Each row comes from the steps of one walk. Every step used is in the known rows, and no mark comes twice. Write the walk behind each row, first mark first.
(in the rows, 128 means zero)
Known rows:
bino > gevudem: [120 118 172 101  93 110 115 103 124 104  79 133 116 141 131 119 103  73
 129 155 119 117 118 136  87 131 136 129 112 121 123 152 110 110  82 127
 168 111 136 144  97 142  89 124 109]
vozuv > bino > gevudem > lefo: [116 127 109 103 136 179  93 100  99  84 131 119 156 122 109 138 128  98
 123 148  97  88 141 170 116 115 129 167  88 156 151 142 136 148  72 160
 124 117 177 132 110 172 127 108 151]
gevudem > lefo > rido > bafog > faluf: [ 84 101 111 142 117  59 166 127 148 111 124 172 109 152  98  52 191 177
 197 109 245 163 120 121 135  91 117 128 158 108 131 104 189 120 113 130
 133  92 115 107 157  84 106 134  92]
bino > gevudem > veziv > rido > bafog > faluf: [122  75  87 137 158 122 155 112 107 146 149 164 142 148  99  79 187 207
 162 115 235 123 125 168 135 112 146 120 141 133 142 125 174  88  76 104
 132 124 110 116 134  76 138  87  98]
vozuv > veziv > rido: [141 104 130 126 128 111 132 112 117 104 115 143 116 141 168 116  82 131
 166 145 124 124 130 108 136 165 159 125 118 121 152 109 136 137 115 136
 130 144 110 140 105 138  65 105 154]
faluf > bafog > rido > lefo > gevudem > bino > vozuv: [124 139 117 142 123 144 137 138 166 222 166  75 154 131 102 127 177 158
  85  82 107 144 117 154 137 129 115 150 230 114 111 141 104 113 203 156
 123 128 104  85 152  73 202 124 106]
vozuv > bino: [ 98 139 162 108  94 109 110 105 138 122  77 117  92 117 143 127  79  89
 132 150  99 118 129 113 100 125 125 147 111 135 113 157  67 133 112 142
 163 109 131 126  93 143  91 126 112]
lefo > rido: [109 126 172 127  87  53 142 137 156 101  80 150  94 130 135 125 108  90
 173 153 138 163 125  94 119 137 130 116 124 110 113 115 128 127 137 119
 137 101 113 129 127 142  65 153 117]
veziv > rido > lefo > gevudem > bino: [173 116 103 102 111 152 146 150 159 148 142 101 158 146 123 174 146 120
 131 114  82 165 104 144 155 160 136 129 169 129 136 107 164 114 205 132
  72 129 114 149 149 151 129 128 212]
vozuv > bino > gevudem > veziv > rido > bafog > faluf: [106  89  63 147 176 155 134 103  84 152 165 150 153 120  91  93 183 224
 148 113 207  97 152 182 146 113 144 139 125 163 147 132 147 110  76 129
 115 132 129 105 137  88 163  77 105]
rido > lefo > gevudem > veziv > vozuv: [180 145  95 119 151 185 105 162 162 129 150 108 152 111 127 202 127 114
  84 116  79 137 108 136 154 129 118 128 121 142 143 110 147 130 182 122
  74 158 141 153 132 161 165 156 202]
mazi > luda: [104 139 205  95  69  71 150 105 159 143  51 146  83 171 167 130  85  53
 121 132 107 132  78  89  75 130 118 122 122 101  99 189  98 122 148  98
 212 128  91 130  88 144  67 164  92]
bino > vozuv > veziv > gevudem > lefo > rido > bafog: [148 114  33 154 194 155 105 118  73  71 194 149 188 112 110 150 176 194
 160 118 143 111 186 148 188 136 134 145  92 156 169  57 189 147 104 168
  81 164 143 115 179 138 155 127 164]
lefo > gevudem > bino > vozuv: [152 130 125  95 131 177  89 144 158 132 116 106 156 124 127 183 121  98
  88 133  59 144 110 148 126 112  90 145 131 149 125 166  71  91 161 110
 120 132 114 137 111 141 149 126 152]
zuvi > luda: [123 145 186  80  82  47 139 117 156 118  42 152  92 168 186 160  81  61
 157 119 115 171  79 100  78 116 113 114 110 105  90 175  85 127 128 121
 210 125 117 136  98 148  73 156  99]
lefo > rido > veziv > vozuv: [147 161 161 159 136 118 151 179 125 104 140 139 101 106 142 154 100 104
 123 132 108 143 130  73 144 137 115  90  89 123 116 108 137 155 177 102
  94 145 142 166 146 154 132 172 157]
rido > veziv > vozuv > bino > gevudem: [141 169 131 140 160 210 105 137  73 114 158 106 140  89 128 165  91 104
  64 130  59  70 149 128 121 133 126 125  59 165 124 155  99 156 126 134
 106 158 181 163 118 166 182 133 155]
gevudem > lefo > rido > bafog: [109 110 117 136 117  65 149 128 137  83 115 169 113 144 119 108 163 143
 202 129 197 175 131 107 146 107 123 122 133 114 123  79 190 132 119 132
 117 101 121 126 170 127  82 151 127]
gevudem > veziv > vozuv: [138 135 135 123 151 152 107 146 141 116 118 135 114 111 151 166  95 112
 108 145 112 134 109 116 128 102 114 122  87 141 128 138  94 125 122  93
 128 146 130 147  94 146 128 137 130]
gevudem > bino > vozuv: [124 128 144 107 127 139  97 126 145 139 113 114 123 121 145 166  98 112
 112 140  80 146 110 137 120 107 104 146 117 144 110 160  45 103 130 107
 157 126 100 127  95 127 130 122 103]
vozuv > bino > gevudem > veziv: [131 132 109 115 160 184  78 113 103 113 128 119 153 100 116 170 121 115
 103 157  99  92 150 175 120 118 133 148  82 168 137 146 102 127  73 121
 126 133 160 122 103 158 145 108 128]
bino > gevudem > veziv > rido: [158  91 114 118 156 152 122 128 105 109 136 146 155 134 126 151 132 127
 148 154 140 124 127 163 139 140 159 121 102 141 149 119 162 111  86 107
 107 139 126 144 115 156 107  98 161]
mazi > gevudem > veziv > vozuv: [141 106 114 105 144 184  82 123 145 109 151 145 127 124 139 176 113 116
 104 133 103 133  99 142 136 106  87 119 101 145 147 173 123 100  85  92
 125 128 122 138 117 149 127 152 127]
bino > gevudem > veziv > vozuv: [148 128 118 123 171 190  92 135 106 105 141 135 149 109 128 174 114 115
  91 150 102 109 127 155 123 108 124 126  72 156 141 140 116 117  88 103
 118 153 152 149 102 154 154 128 135]
mazi > gevudem > bino: [125 105 144  77  85 149  96 106 162 124 116 126 115 151 133 153 120  92
 116 139  97 156  93 153 109 119  88 127 142 132 130 188 103  79  96  93
 156  85 104 128 119 139  98 145 103]
veziv > vozuv > bino > gevudem: [109 148 124 123 142 187  90 107  88 105 129 114 138  94 127 155  95 110
  90 137  70  75 146 146 108 122 121 151  68 172 131 162  74 139 102 154
 131 148 169 146  98 156 150 123 127]
faluf > bafog: [ 89 121 187 115  75  63 148 115 169 152  68 133  80 155 134  59 103 100
 137 133 164 131  93 103  82 113 124 135 163  88 112 174  92 106 111 135
 193  97 113 116  80  96  91 115  68]
bafog > faluf: [ 85 115 181 109  73  69 147 111 171 147  67 141  74 152 133  56 106 106
 141 135 171 128  90 111  76 109 122 132 154 101 116 172  90 105 107 115
 193  92 106 123  80  93  90 119  70]
lefo > gevudem > veziv: [167 122 136  95 128 151 104 151 172 112  94 126 138 135 131 164 124  82
 104 152 111 145 107 136 125 117 115 120 129 125 135 140 132 106 133  91
 113 121 131 141 110 156 113 131 166]
gevudem > bino > vozuv > veziv > rido > bafog: [143  95  64 146 182 153 119 111  87 134 169 136 154 123 155 152 124 216
 150 115 130 139 145 139 172 132 128 136 124 162 137 102 103 107 130 128
 120 166  84 116 140  92 133  99 128]
faluf > bafog > rido: [ 71 126 198 138  70  44 162 112 163 185  82 122  73 156 135  36 124 118
 135 118 183 138 109 102  81 123 134 125 206  73  98 158 100 123 125 137
 199  91 101  90 112  67 103 117  38]

Which walk is each row?
[118 140  75 147 182 203 100 136  79  68 182 135 177  88  98 169 154 132
 126 135  91  93 166 162 156 121 117 151  54 181 159 109 161 169 112 164
  64 147 193 136 146 182 163 134 172]
veziv > vozuv > bino > gevudem > lefo > rido
[157 107 110 128 131 107 142 134 148 138 139 130 123 129 142 161 119 143
 172 129 132 159 109 128 159 154 166 123 140 122 140  84 165 137 150 124
  96 140 101 138 130 145 101 126 178]
gevudem > veziv > rido > lefo
[156 148  91 117 179 227  80 153 133 115 144 110 161  89 128 196 115 119
  61 134  63 106 134 147 147 110  97 137  84 172 146 151  99 129 149 118
  77 159 162 141 112 171 173 128 184]
lefo > gevudem > veziv > vozuv > bino
[134 145 145 141 119 132 170 148 118 165 164 107 140 151 100  59 175 126
 102 104 161 100 132 128 114 141 147 116 178  83 132 118 196 159 128 143
 125 119 160 118 151 118 172 114 128]
faluf > bafog > rido > veziv > gevudem > lefo
[155 156 125 156 164 153 145 182 119  79 171 144 132 114 128 158 129 112
 133 124 114 143 129  94 160 123 114 100  82 129 141  92 187 172 165 114
  67 149 162 168 156 174 143 166 192]
gevudem > lefo > rido > veziv > vozuv
[121 120 139 124 112  88 135 142 150  75 113 155 118 138 122 124 138 100
 183 146 147 162 121 115 138 121 127 129 118 114 138  97 178 145 123 129
 110 104 135 134 137 163  76 145 154]
gevudem > lefo > rido
[ 75 103 162 122  76  46 163 100 158 153  70 151  69 158 124  38 133 151
 159 113 223 143  97 104  88  91 119 125 168  99 102 155 104  91 103 118
 202  86  92 115 112  57  93 123  46]
rido > bafog > faluf
[102 117 152 140  92  30 155 122 144 109  83 163  85 138 128 106 132 133
 194 136 190 173 131  87 130 121 126 107 139 108  99  99 138 113 130 120
 145  99 102 124 161 104  73 153  90]
lefo > rido > bafog
[108 150 207 154  88  65 181 138 150 191 110 115  76 149 133  46 122 114
 110 111 174 132 114  83  92 132 142  99 197  66  94 150 124 142 149 118
 175 106 115 110 130  75 132 130  66]
faluf > bafog > rido > veziv
[150 160 175 133 121 137 137 156 130 120 117 124  92 118 156 141  72  86
  93 130  93 124 108  76 112 125 119 100  94 120 112 145 102 146 152 104
 130 143 138 172 109 147 131 154 147]
rido > veziv > vozuv
[139 132 109 122 160 172  80 121 119 127 139 115 146 114 158 171  88 142
 101 140  66 121 134 144 137 121 113 152 103 157 139 139  56 118 119 120
 141 157 111 118  98 125 140 111 112]
gevudem > bino > vozuv > veziv
[108 134 144 111 112 143  95  93 104 110  98 115 126 110 123 137 101  90
 115 152  91  89 143 151 101 130 136 151  94 150 126 159  86 131  83 149
 147 120 156 129  99 151 113 114 117]
vozuv > bino > gevudem
[128 155 206 142  84  77 156 137 140 156 103 119  76 136 155  99  98  87
 120 131 135 143 124  80 101 146 142  90 162  84  87 128 123 154 148 101
 161 109 115 134 140 117 108 147 103]
bafog > rido > veziv
[173  97  47 134 188 190 108 127 101 128 178 127 187 130 140 173 144 200
 120 108 106 138 147 152 185 138 116 134 140 164 154 109 126  97 157 129
  83 168  96 124 156 107 156 100 174]
lefo > gevudem > bino > vozuv > veziv > rido > bafog
[136 160 158 138 116 138 169 156 123 210 156  85 140 141 104  84 165 135
  67 107 135 112 134 136 103 143 138 107 186  94 103 139 133 129 158 111
 136 117 145 108 147  97 196 116  89]
faluf > bafog > rido > veziv > gevudem > bino
[115  90  58 154 181 147 136 110 101 166 176 141 148 134 132  98 153 251
 142  95 177 126 134 150 161 115 126 141 145 154 142 127 101  96 123 128
 136 157  78  99 127  51 163  83  91]
gevudem > bino > vozuv > veziv > rido > bafog > faluf
[103 104  85 136 124  91 164 126 123 112 142 162 146 146  76  63 215 180
 177 108 226 132 143 145 136 112 131 128 145 116 145  92 214 120 106 143
 111 101 138 113 168 105 139 127 117]
veziv > gevudem > lefo > rido > bafog > faluf
[ 81 139 177 148  66  39 174 106 170 207 106 107  79 150 126  53 134 132
 142  98 175 144 111 106  97 142 154 134 226  69  96 123 123 140 156 167
 180 101 100  89 136  65 118 134  62]
faluf > bafog > rido > lefo
[123 147 109 130 174 186  88 140 123 122 137 119 130  83 142 179  89 131
  92 141  83 104 135 131 135 103 112 143  71 171 129 145  72 142 122 117
 112 155 148 133  97 151 155 126 137]
gevudem > veziv > vozuv > bino
[146 151 179 145 103  75 157 163 143 107 107 143  93 125 136 136 105  85
 149 145 127 156 130  77 132 144 133  90 114 101 109 108 150 146 161 101
 112 119 130 151 144 151  96 163 143]
lefo > rido > veziv
[ 73 110 146 149  91  23 175 123 156 141  91 170  80 145 110  49 163 168
 184 114 237 161 121 100 117 108 120 114 163 102 107 122 138 103 125 121
 160  88  95 104 147  65  97 142  56]
lefo > rido > bafog > faluf
[132 115 120 124 131 127 124 129 114  63 135 152 154 133 101 135 163  99
 169 152 138 136 140 152 135 126 134 134  99 130 152 101 197 138  94 139
 100 111 159 136 142 167 100 135 159]
bino > gevudem > lefo > rido
[151 135 149  98  74 106 131 126 178 126  89 107 115 143 130 149 113  73
 124 124  95 150 101 117 122 148 133 132 163 109 124 125 141 126 176 148
 118 117 122 148 130 151  99 151 175]
rido > lefo > gevudem
[125 153 180 146  93  97 176 140 123 191 129 100 113 144 115  56 148 118
  95 109 156 101 136 107  97 154 152 100 183  77 107 138 145 141 142 131
 151 116 144 114 142  94 161 122  91]
faluf > bafog > rido > veziv > gevudem
[161 149  80 144 156 188  96 131 132 174 188  79 177 114 135 186 140 160
  77 103  56 133 154 159 166 158 124 149 182 145 134  98 115 140 191 151
  95 164 108  99 164 111 190 132 152]
bafog > rido > lefo > gevudem > bino > vozuv > veziv
[151 128 103 119 150 164  82 104  91 105 136 116 156 113 145 154  95 127
 104 143  70  80 156 138 134 154 139 149  87 150 156 125  92 127  98 155
 140 165 133 129 101 145 137 109 145]
bino > vozuv > veziv > gevudem
[135 141 162 123  69  89 143 124 178 165 105  97 113 141 131 124 134  92
 124 113 116 156 119 116 119 159 143 124 205  92 107 107 151 143 185 150
 129 105 111 121 161 121 113 153 147]
bafog > rido > lefo > gevudem
[121 109  48 149 160 123 144 120  98 100 174 160 167 139  88  69 205 206
 160 109 215 108 165 151 158 126 140 134 130 131 169  72 224 137  93 153
 100 133 151 101 169 103 150 117 128]
vozuv > veziv > gevudem > lefo > rido > bafog > faluf
[157 121  69 117 178 196  76 110  85  81 166 121 184 119 132 156 122 137
 114 135  79  77 156 158 151 139 134 163  81 156 179 108 139 149  89 166
 111 168 154 133 110 166 146 104 180]
bino > vozuv > veziv > gevudem > lefo
[109 131  53 161 186 179 110 121  66  75 188 148 173  93  94 152 179 179
 145 116 143 107 173 154 166 103 115 146  71 179 143  91 171 154 107 168
  74 145 177 131 178 147 167 137 150]
veziv > vozuv > bino > gevudem > lefo > rido > bafog
[101 148 143 124 124 149 103 119 122 122 108 115 103  95 149 145  72 106
 107 134  78 104 128 107 113 114 112 145  85 155 118 158  55 143 129 142
 141 139 143 140  94 147 126 135 124]
veziv > vozuv > bino
[ 93 176 159 176 139 142 154 146 112 196 158  95  95 103 132  81 113 150
  72  92 127  88 140  95 114 126 123 117 153 114 101 157  84 169 164 144
 138 140 148 109 131  91 192 126  82]
faluf > bafog > rido > veziv > vozuv > bino
[131  92 110 142 130  85 145  99 104 114 120 157 111 149 164 100 105 174
 182 127 173 135 135 100 145 149 153 117 135 118 136  94 146 123 109 138
 138 140  94 128 139 101  70 110 131]
vozuv > veziv > rido > bafog
[148  97 131 120 135 115 137 139 140 119 114 150 121 137 149 141 111 128
 164 149 144 153 109 125 140 136 146 115 117 123 136 114 142 122 118  99
 115 131 103 139 108 144  82 109 158]
gevudem > veziv > rido
[175 161 126 128 133 149 146 180 116 123 155 114 155 114 106 172 151 108
 104 139  89 137 148 129 144 158 130  94 106 130 120  96 161 133 170  92
  74 132 155 150 161 170 164 148 168]
lefo > rido > veziv > gevudem > bino
[130  92  86 152 164 111 125  95  91 115 145 151 128 130 163 128 105 196
 175 118 152 129 148 110 166 142 143 133 122 140 142 100 114 119 112 146
 135 163  81 125 137  93  98 104 129]
bino > vozuv > veziv > rido > bafog
[162 160 136 140 142 179 124 152 104 179 171  85 154 108 126 161 144 134
  71 118  71 115 150 141 132 147 129 114 138 132 102 123 101 138 161 106
 120 144 127 128 156 130 205 129 126]
bafog > rido > veziv > gevudem > bino > vozuv
[116 129  95 131 152 160 102 120  94  69 153 138 166 105  93 148 157 115
 155 146 114 108 163 169 147 128 131 153  82 158 155 107 170 157  94 162
  82 121 180 124 144 178 125 125 164]
vozuv > bino > gevudem > lefo > rido
[144 131 138  84 105 148 117 131 132 133 103 107 145 132 123 148 126  94
 102 146  87 125 120 149 100 132 127 133 116 138 122 140 103 104 122 109
 137 114 138 141 109 154 132 122 125]
veziv > gevudem > bino
[109 136 161 135  70  78 167 126 182 199 113  94 112 155 108  74 160 118
 116  95 151 143 108 119 111 147 142 131 241  73 110 132 150 132 184 164
 145 106 114  98 150  83 138 135 110]
faluf > bafog > rido > lefo > gevudem
